Every row comes from one small tree of marks. The marks that hang from a mark follow it in brackets, in alphabetical order. Every link used is in the known rows. Which tree was each row made from?
In the rows, zero is written as 128.
Known rows:
E(W(B M(F))): [175 192 125  91 131 126  56 139 145 121 135 107  61 125 103 161 124 152
 126 105 128 111  92 126 176 109  96 132 121  70 158 175 124 141 134 133
 123 117 163]
C(B(P(L) W Z)): [ 65  99 120 147 102 139 235 132 142 139 121 104 136 127 115  91 133 120
 126 124 198 118 159 162 100 170 120 108  90 201 106 136 180 109  82 194
  88 120  89]
E(R W(M(Z))): [150 150 167 100 175 119  59 149 134  98  87 128 131 119 130 130 158  97
 122 147 106 124  79 137 128 116  93 148 133 107 151 150  97 124 161  41
 116 121 118]
R(E(W(B M))): [161 201 148  96 124 145  60 105 155  96 125 111  71 117 168 143 127 146
 128 107 108 109 113 114 118 145  97 114 115  46 149 164  99 122 124 111
 126 132 137]
M(F Z(B(P W))): [114 124 167 159 115 134 147 166 102 136 116 131 162 136 104 137 171 104
  93 136 187  98 111 159 132 117 129 148 143 212 134 138 166 131 147 172
 105 117 130]
C(B(W Z(M))): [126  99 105 138 150 137 175 138 137 118 142 107  94 138  92 151 118 124
 138 162 156 129 151 171 137 150 121 113 116 252 111 176 151 122 108 214
  92 132 140]
E(W(B M(Z))): [144 183 170 135 132 128  50 156 134 106 132 123 105 142  93 165 149 111
 127 118 146 100  97 129 156 136 112 158 126 111 150 160 120 133 135 112
 125 117 143]
R(E(W(M(Z)))): [177 190 174 102 150 137  57 137 131  98  84 126 136 123 170 141 152  89
 138 131 108 119  78 142 123 113  90 129 132  94 152 132 100 127 144  55
 112 118 124]
P(B(C W Z) L): [ 73  90 103 148  94 129 223 104 134 131 161 134 184 130  97  84 143 123
 184  85 126 138 168 141 145 157 112 103 131 168  68  47 145 102  96 178
 150 144 101]
M(F Z(B(C P))): [ 85 105 158 144 122  96 137 162  98 157 128 131 168 146 120 108 137 104
 107 117 174 131  98 157 132 102 163 155 152 199 105 126 137 129 137 114
 116 117 133]
Z(B(P W)): [105 112 157 151 107 151 172 137 129 118 137 132 156 122 113 139 133 132
 101 124 163  91 174 138  48 174 152 137 122 179 147 134 156 116 122 153
 110 128 130]
M(F): [155 124  92 112 131 137  87 138 105 153 110 135 115 121 133 139 120 145
 130 128 114 128 133  97 141  92 134 122 133  76 166 134 131 146 135 138
 128 124 149]
F(M): [175 142 110  94 126 138  88 129 109 140 122 153 140 127 138 142 105 144
 101 158 111 129 114 115  78 105 162 129 127  35 158 138 132 144 130 112
 126 141 152]
L(P): [147 118 111 144 135 131 143 130 114 149 101 141 143 116 159 133 137 147
 128 134 107 116 164  73  99 130 161 142 111  86 157  84 154 118 116 128
 129 124  99]
B(P W(M)): [114 126 102 131 114 122 179 132 143 120 122 119 136 113  84 151 136 128
 138 124 157 109 128 170  87 150 103 149  97 110 159 162 135 107 101 137
 107 146 149]
E(R W): [150 130 124  85 160 144  66 113 143 107  93 136 100 100 164 118 133 143
 111 127  96 120 159  99  98 132 119 109 131  73 168 138 104 121 164  52
 123 125 108]
F(M(Z(B(P)))): [145 133 199 124 123 134 108 168  94 144 115 147 197 155 136 131 128 100
  59 174 193 114  86 140  71 123 199 141 144 148 132 132 162 138 139  95
 120 125 129]
R(E(W(B(Z) M))): [157 191 154 102 152 144  83 106 164 108 126 121  66 126 166 141 111 135
 137 110 147 119 109 119 121 132  72  78 115  83 114 160 100 123 110 118
 143 143 126]
M(F Z(B(C))): [110 114 176 145 141 110 101 155  91 147 142 131 166 149 114 122 141 100
 130 126 111 131  98 135 145  88 155 155 162 184 113 114 122 143 148 143
 121 123 154]
Z(B(C W) M(F)): [138 118 104 134 132 107 143 135 115 125 180 123 113 136  81 133 138 142
 136 126  90 131 125 181 153  95 145 140 144 221 103 131 130 133 147 190
  90 130 161]
M(F Z(B)): [147 133 182 150 137 147  75 167  86 144 116 133 163 152 123 134 149 104
 117 160 129 113 110  98 144  97 151 148 162 170 145 127 149 161 156 142
 130 105 148]
P(B(W) L): [120 122 121 150  68 164 174 110 121 115 136 133 184 114 115 100 155 131
 159 114  92 116 186  99 133 168 142 130 127 124 136  61 170 116 116 172
 132 114 107]
W(B(Z) E(R) M): [113 122 140 141 154 133 110 109 147 103 137 131  91 131 148 151 113 130
 125 157 106 144 117 112 125 143  70 129 120  50 129 157  72 134 145 116
 157 132 125]
P(B L): [131 120 130 141  71 164 141 115 112 144 125 134 185 126 141  87 123 125
 151 128 100 129 175  63 141 155 170 126 132  95 143  63 163 139 112 121
 149 108  93]
R(E(W(M))): [180 192 142  76 146 137  71 108 150  99  99 117 107 111 180 140 123 127
 139 116  83 118 105 122  88 121  94 112 119  51 156 133 103 123 133  61
 116 133 132]
W(B(C P) M): [ 66 119 107 138 101  88 156 123 149 131 159 110 103 128  94 129 104 145
 132  89 163 141 116 157 114 142 148 165 108 108 121 173 115 113  89 127
 133 150 147]
E(R W(B M)): [145 162 154  95 150 139  64 117 159  91 130 108  66 114 126 138 128 143
 119 128 104 125 119 110 125 141 103 137 120  65 156 178  97 116 147  92
 128 128 128]
E(W): [170 150 119  93 134 141  77 122 138 124 112 133 106 115 140 155 119 141
 125 106 112 104 156 101 105 133 127 110 125  84 171 126 125 129 141  75
 124 128 127]
F(M(Z(B(W)))): [150 148 196 137 125 149 105 159  97 109 145 145 191 150 101 156 165 107
  98 170 132  98 106 158  69 121 144 150 145 146 134 129 155 128 151 169
 104 133 158]
R(E(W(B))): [155 186 138 111 120 163  55 101 144 103 118 126  68 114 198 138 138 161
 107  92 115 101 159  91 114 147 126 100 126  62 156 144 106 121 137 126
 130 123 114]
P(B(C Z) L): [ 80  87 113 137  98 128 191 103 128 154 148 132 183 135 124  68 115 119
 171  97 128 160 161 100 149 145 151 100 140 145  70  48 144 124  94 130
 166 133  95]
P(B(C)): [ 94  89 114 115  99 126 144  97 125 124 142 119 165 122 125 117 109 134
 165  94  98 139 165  98 119 150 164 140 153 129 120  84 120 120 115 118
 158 137 136]

Write each row's tree:
[ 78  95 129 138 108 134 195 138 132 159 116 112 140 134 141  73 100 115
 116 128 195 139 147 116 112 164 154 104 105 176 112 138 181 118  79 139
 110 107  83]
C(B(P(L) Z))
[129 109 103 124 128  92 146 148 113 152 150 128 120 135 123 107 101 133
  96 130 146 152 105 162 151  96 191 130 143 223  97 142 143 137 132 110
 102 129 130]
Z(B(C P) M(F))
[123 142 103 123 151 105 112 122 155 130 167 133  55 134 102 139 105 153
 127  97 159 138 136 157 185 121 138  95 124 186  79 153 110 117 119 130
 133 152 125]
E(W(B(C Z(M))))
[ 83 101 117 127 102 138 188 130 142 113 120  92 119 120 114 141 127 134
 111 124 176 106 164 164  75 182 133 145 106 173 167 165 160 106 101 183
  88 119 135]
C(B(P W))
[159 110  96 103 154 122 127 149 124 153 114 106  80 147 115 132  93 127
 123 173 153 154 110 136 193  93 130 100 129 219 117 178 152 150 115 180
 111 119 143]
C(B(Z(M(F))))
[147 120 135 115 149 127  99 108 138  97 109 133 131 116 170 146 124 122
 123 163  45 145 118 115  90 128  80 157 122  33 171 131  74 140 167  54
 128 121 134]
W(E(R) M)
[ 93 100 119 128  76 125 166 104 115 141 146 125 187 126 129  72 119 129
 165  89  82 149 165 100 141 148 178 133 137 116 110  48 143 120 108 120
 144 126 103]
P(B(C) L)
[128 131 149 134 128 130  85 107 145  94 137 119  96 123 161 154 126 141
 108 148  71 135 124 109 113 150  90 162 117  23 166 152  72 139 158 103
 138 119 139]
W(B E(R) M)
[ 58 100 105 154  96 109 150 116 135 145 149 132 101 122 122 120 111 158
 120  75 166 130 152 138 120 157 171 147 117 107 126 153 117 111  97 141
 137 147 130]
W(B(C P))
[189 140 135 126 142 139  84 151 101 144 134 135 118 141 123 136 117 138
 106 174 104 127 127 102 157  92 176 126 145 192 137 145 156 164 150 141
 115 119 149]
Z(B M(F))
[164 148  82 119 133 126 129 133 131 122 131 120 113 119  78 159 145 135
 159 133  95 120 101 162 138  97  73 144 114  82 161 156 125 139 128 177
 108 143 177]
B(W(M(F)))
[143 126 110 115 128 131 177 122 136 125 135 111 143 131  70 146 134 116
 173 124 147 129 106 138 171 114  56 111 139 154 106 126 145 131 110 185
 155 141 160]
P(B(W(M(F)) Z))
[ 93  84 109 132 133 106 214 100 129 153 128 129 174 131 144 105 128 124
 163  98 143 144 160  95 124 148 146 111 142 165  72  42 145 106  97 128
 178 144  95]
L(P(B(C Z)))
[117 165 128  99 121 128  79  90 147 101 140 120  69 117 186 127 131 162
 123  67 102 123 153 129 118 143 130 109 129  68 122 126  81 105 134 115
 122 132 128]
R(E(W(B(C))))
[110 121 166 157  87 152 153 138 118 150 128 140 175 130 149  80 111 116
 104 137 146 111 158  81  75 156 201 133 118 144 134  98 179 135 108 101
 117 105  90]
Z(B(P(L)))
[143  96  83 146 144 124 156 142 124 158 107 156 110 127 123 128  91 133
 107 163 198 142 133 135 150 124 160  89 112 193 111 153 148 135 106  93
 136 143  97]
B(P Z(M))
[139 139 116 133 145 128 112 138 136 144 141 123  78 142  92 149 106 140
 149 137 159 134  96 114 177  97  89 112 122  97 122 182 124 143 107 185
 156 140 160]
W(B(Z) M(F))
[134 127 226 147 159 133  82 143 120  92 122 133 187 143 153 142 150  70
 103 189  65 128  98 122  86 132 111 177 147 124 144 119  89 148 184  63
 129 104 133]
W(E(R) M(Z(B)))
[ 66  81  83 149 113 103 207 126 128 167 129 154 150 122 130  66 108 130
 140 102 174 157 148 146 119 129 153  98 109 129  76  90 137 113  88  99
 130 145  81]
B(C P(L) Z)
[109 133  97 163  74 135 187 114 130 122 124 149 156 104 158 121 154 134
 109 112 118 112 174 159 106 162 109 141  95  78 149  77 145 118 134 114
 103  98  82]
B(P(L) W(E))
[120 100 115 138 114 157 183 107 134 112 139 133 159 125 109 145 134 128
 160 118 155 112 174 115 119 161 104  96 139 166 118 103 149 118 114 182
 163 147 126]
P(B(W Z))
[165 129  91 150 142 131  94 145 118 159 148 141  53 139 110 141 102 158
 115 157 166 143 123 114 223  92 134  92 127 163 107 172 145 156 125 188
 150 129 140]
W(B(Z(M(F))))
[ 93 105 144 141 119 132 162 123 133 114 178 127 154 127  98 145 144 132
 153 108  93 104 170 147  51 152 146 150 136 176 122 118 118 112 132 173
 103 151 158]
Z(B(C W))
[130 174 134 110 103 149  90 103 148 116  99 123  69 106 208 121 127 158
  84  90 173 103 150 116 105 160 139  93 116  74 149 147 122 112 124  98
 130 120  98]
R(E(W(B(P))))
[165 150 141  76 164 129  72 120 151 100  97 114 104 110 137 132 128 124
 132 142  84 126 114 121  89 124  96 128 122  69 159 156  95 127 152  39
 117 135 130]
E(R W(M))
[102 124  99 150 111 121 223 136 148 136 123 134 155 120  85 100 129 112
 152 131 173 131 126 165 111 141  89 111  86 142 102 127 158 118  85 144
 108 142  99]
B(P(L) W(M) Z)
[117 119 140 149 124 145  79  95 130 103 132 140  94 113 192 147 133 157
  91 146  75 132 166  89 115 153 117 148 124  26 166 130  83 140 171 115
 144 110 121]
W(B E(R))
[183 113  72 127 162 126 107 149 112 161 116 149  92 133 118 135  98 133
 126 168 147 152 109 123 201  73 125  88 128 161 111 153 138 158 134 138
 137 136 130]
B(Z(M(F)))
[112 116  74 113 152  87 182 124 141 131 150 115 111 131  57 147 135 125
 188 102 124 146  87 203 151  79  48 120 122 137  92 154 104 118 106 177
 122 167 177]
B(C W(M(F)) Z)
[145 144 124 125 138 123  74 113 136 107 134 115  73 122 160 144 129 146
 109 153  71 148  96 118 168 107  79 156 123  21 160 157  76 149 171 124
 138 111 152]
W(B E(R) M(F))
[ 95 102 187 157 136 118 111 150 101 129 145 135 186 152 114 130 139  95
 136 124 113 118 133 124  89 124 175 164 158 188 118 112 118 132 136 123
 125 133 141]
M(Z(B(C)))
[169 148 210 127 136 147  71 165  90 130 129 149 197 159 127 141 135 102
  83 181 130 110  99 113  78 113 183 146 155 130 136 126 151 150 150 114
 119 114 148]
F(M(Z(B)))
[154 136 137 127 159 112  71 140 108 111  85 131 143 129 157 144 154  93
 113 175  72 149  57 142 169  82  66 169 141  59 160 127  83 155 187  74
 130 102 142]
W(E(R) M(F Z))
[137 171 144 118 139 161  79 101 151 119 114 139  63 120 193 138 122 150
 117 103 158 114 152  97 116 143  99  67 127  90 121 145 109 119 128 128
 151 130 107]
R(E(W(B(Z))))
[172 107  83 125 131 133 127 127 113 153 123 132 124 141 115 123 102 126
 135 154 149 150 119 105 225  94 139  81 155 193  95 115 162 155 129 149
 171 121 128]
P(B(Z(M(F))))
[144 100  57 118 165  92 136 135 115 165 138 143  97 130 105 122  99 133
 150 131 130 172 101 161 202  65 137  97 137 180  81 138 115 144 129 136
 133 152 142]
B(C Z(M(F)))
[101 107  99 152 101 134 180 106 132 112 106 147 148  92 185  90 166 131
  93 138  89 133 165 147  97 158 100 142 100  64 150  83 120 114 159  89
 103 101  70]
B(P(L) W(E(R)))
[ 80  87 101 144 126 112 252  99 137 130 138 126 170 123 116 117 158 131
 170  87 144 126 175 132 119 161 116 117 131 188  68  42 141  87  97 184
 161 156 100]
L(P(B(C W Z)))
[158 169 130  85 148 126  57 122 150 105 123 102  47 114 122 124 130 151
 113 121 110 131  90 122 172  99  85 125 123  50 153 183 102 133 153 106
 124 119 139]
E(R W(B M(F)))
[102  95 112 128 113 111 189 100 123 146 126 123 179 122 146 109 139 136
 154  94  95 136 163  92 124 154 175 151 136 128 109  36 139 104 107 123
 160 131 103]
L(P(B(C)))
[123 134 178 133 149  97 106 163 107 136 147 110 171 161  83 130 136  84
 149 136 103 138  63 151 141  85 132 174 154 174 108 134 117 144 133 130
 113 127 173]
W(M(F Z(B(C))))
[ 94 101 116 150 115 108 196 132 132 118 160 126 144 128  92 127 126 140
 111 125 145 126 148 194  98 151 176 146 124 248 100 133 138 108 124 145
  94 145 131]
Z(B(C P W) M)
[119  88  94 141 142  96 205 112 130 152 126 135 156 132 127 106 114 126
 153 123 141 156 142 118 180 131 170 105 134 222  54  51 149 106  99 126
 165 147  83]
L(P(B(C Z(M))))
[160 139 138 134 145 113  82 165 103 144 102 131 143 136  96 142 143  95
 148 150 119 132  68 135 175  74 105 155 132 115 151 150 129 155 136 127
 124 116 161]
W(M(F Z))
